Each row was made from one walk, in order. Every step used is in the known rows, and no mark comes twice. Write each row's walk.
Known rows
fide/gobon/padu/tebuzem/zapun: -11	16	-6	2	9	2	-16	-4	0	4	-2	10	21	1	23	12	-4	5	24	-11
zapun/gobon: -5	8	3	0	0	-1	-9	-15	-4	-13	8	1	4	-12	-2	6	3	1	4	8
kubeg/fitip/tebuzem: -5	-5	13	17	-3	2	-8	1	-3	0	9	4	-5	13	11	-8	1	-2	-8	8
fitip/tebuzem/fide: 9	-6	-6	22	-7	-2	-18	7	10	-3	-9	-11	-11	19	-2	-10	18	-2	5	19
tebuzem/zapun/gobon: -15	8	-13	12	0	-6	-5	-22	-4	-9	11	-1	12	-14	3	14	9	0	15	-3
tebuzem/fide/gobon/padu: 0	13	-5	7	3	6	-14	5	12	15	-12	-5	-4	9	7	-7	3	-8	15	0
fide/bifi/padu/kubeg/fitip: -23	7	-1	22	6	-1	-6	14	-24	10	-1	15	10	-3	12	-12	-21	10	-9	9
fide/bifi/padu/tebuzem/zapun: -22	-1	-7	13	12	-2	-3	8	-28	-2	-4	12	21	-4	18	1	-14	21	4	7
kubeg/fitip: -9	4	13	9	5	-1	9	-1	-2	9	7	5	0	2	13	-6	-6	-6	-9	-2
fitip/tebuzem: 3	-10	-1	9	-9	3	-18	2	-1	-10	1	-1	-6	13	-2	-3	7	4	1	11
padu/kubeg/fitip/tebuzem/zapun/gobon: -15	14	-10	41	-6	-14	-24	-12	-1	-7	11	6	14	-1	12	6	12	-2	11	9
padu/kubeg: 0	13	-13	17	-3	-11	-12	5	5	1	-5	2	10	-2	0	4	4	0	6	3
zapun/gobon/padu/tebuzem/fide: 6	24	2	12	12	-5	-18	-3	10	-2	-3	5	20	-2	16	16	9	5	12	13
tebuzem/fide/bifi/fitip/gobon/padu: -10	1	-12	5	1	3	-15	8	-7	17	-13	0	-2	0	5	-16	-2	-8	-1	20
padu/kubeg/fitip/gobon: -17	20	-4	29	2	-14	-16	-4	6	5	0	8	3	0	6	-5	-7	-6	-3	9
bifi/fitip: -3	-1	-5	-7	-1	9	2	-4	-17	5	-4	-3	7	-6	4	-6	2	-12	-5	13
gobon/padu/tebuzem: 8	15	4	2	12	0	-9	8	5	7	-4	13	21	4	21	17	-4	10	5	-2
gobon/zapun: 12	5	-18	-4	7	9	-5	12	2	8	1	-4	-2	-6	5	11	-4	-1	13	-10
zapun/gobon/padu/kubeg/fitip/tebuzem: -4	22	0	27	-2	-2	-32	-6	3	0	11	14	14	0	12	12	3	1	5	9
gobon/padu/kubeg/fitip: -2	24	-4	22	5	-4	-11	8	8	22	2	15	16	2	18	9	-7	-3	1	-8
bifi/fide/gobon: -1	5	-12	3	1	6	2	-7	-15	-2	2	-12	3	3	6	-9	-8	-11	12	12
bifi/fitip/gobon/padu: -10	10	-11	-2	1	12	-15	-9	-9	13	-5	4	5	-2	3	-2	-9	-12	-4	14

Which walk is each row?
-15	15	8	14	7	2	-8	-7	6	17	7	12	-2	5	12	-2	-17	-5	-8	-1 => kubeg/fitip/gobon/padu
-16	16	-12	27	-4	1	-30	-2	1	11	3	11	12	9	19	2	-1	-4	21	-8 => fide/gobon/padu/kubeg/fitip/tebuzem/zapun
-1	12	5	8	11	-8	-12	5	6	-5	-16	-4	8	8	16	-6	9	1	16	15 => padu/tebuzem/fide/gobon
1	21	7	2	11	-1	-17	-8	1	-7	5	13	23	-7	16	21	0	10	8	7 => zapun/gobon/padu/tebuzem
-6	17	-16	38	-1	-6	-22	3	8	17	6	12	18	8	20	12	3	-1	11	-7 => gobon/padu/kubeg/fitip/tebuzem/zapun
-7	17	-1	24	2	-12	-5	4	3	8	2	7	10	-1	12	-1	-1	-5	-2	1 => padu/kubeg/fitip
-17	-10	-13	1	-9	9	-24	-6	-29	-2	9	10	15	-8	11	2	2	3	7	13 => fide/bifi/fitip/tebuzem/zapun/gobon/padu
-1	17	-21	13	10	1	-3	-7	-11	6	2	-3	27	4	27	10	-8	-4	25	4 => bifi/fide/gobon/padu/tebuzem/zapun
-10	14	-5	13	10	-14	-8	-16	-4	-16	5	5	27	-11	17	20	10	9	17	6 => padu/tebuzem/zapun/gobon
5	-7	-10	13	-7	8	-14	3	-8	2	-11	-12	-3	11	2	-14	19	-15	0	31 => bifi/fitip/tebuzem/fide
-8	12	-3	36	-5	-9	-27	7	7	3	-7	-2	-2	15	11	-15	10	-9	10	15 => padu/kubeg/fitip/tebuzem/fide/gobon
-16	18	-22	37	13	-3	-19	20	-6	19	-12	1	-4	1	11	-14	-15	0	4	16 => tebuzem/fide/bifi/padu/kubeg/fitip/gobon/zapun
-21	-1	-2	29	0	1	-19	16	-26	3	0	15	6	7	10	-14	-16	13	-8	17 => fide/bifi/padu/kubeg/fitip/tebuzem
-9	18	-10	51	4	-1	-17	10	-4	11	-11	0	4	16	10	-12	1	-2	-3	25 => bifi/padu/kubeg/fitip/tebuzem/fide
0	0	5	8	10	-14	-6	18	0	-3	-13	2	11	4	17	-5	6	11	6	16 => padu/tebuzem/fide/bifi
-23	1	-13	0	6	0	-17	-1	-22	6	-3	14	21	-8	19	1	-11	5	5	11 => fide/bifi/fitip/gobon/padu/tebuzem/zapun
0	22	-14	19	2	-2	-24	9	16	16	-17	-3	4	7	8	-5	6	-8	20	2 => tebuzem/fide/gobon/padu/kubeg
-13	20	13	16	14	-3	-11	-4	6	11	4	17	10	6	23	4	-15	2	-6	6 => kubeg/fitip/gobon/padu/tebuzem
12	18	-1	14	14	-4	-10	13	15	13	-13	5	18	9	21	11	6	4	10	6 => gobon/padu/tebuzem/fide
-16	1	-1	-8	6	4	-18	5	-22	3	-5	16	15	-5	15	-4	-15	7	-4	19 => fide/bifi/fitip/gobon/padu/tebuzem
-4	15	6	-7	9	6	-18	3	-1	2	-5	12	14	5	20	6	-8	6	15	-3 => fide/gobon/padu/tebuzem
-14	-5	-10	5	-1	-1	-11	4	-11	7	-13	-6	-7	-1	0	-23	2	-9	-2	26 => tebuzem/fide/bifi/fitip/gobon
-11	15	-15	12	2	-1	-10	-19	1	3	11	5	18	-12	9	21	4	1	18	-10 => tebuzem/zapun/gobon/padu
-24	26	-8	38	10	-2	-14	-4	-10	10	-5	9	5	3	6	-8	-18	-1	-9	17 => bifi/padu/kubeg/fitip/gobon
-16	27	-15	31	4	-9	-13	-16	3	10	13	11	26	-12	18	20	3	-4	16	-9 => tebuzem/zapun/gobon/padu/kubeg/fitip
8	16	-9	5	16	-2	-16	14	8	0	-15	-7	6	4	20	2	5	0	25	8 => padu/tebuzem/fide/gobon/zapun
-5	-8	-7	1	-1	1	-1	12	-14	10	-12	-7	0	-2	5	-19	7	-8	-2	19 => tebuzem/fide/bifi/fitip
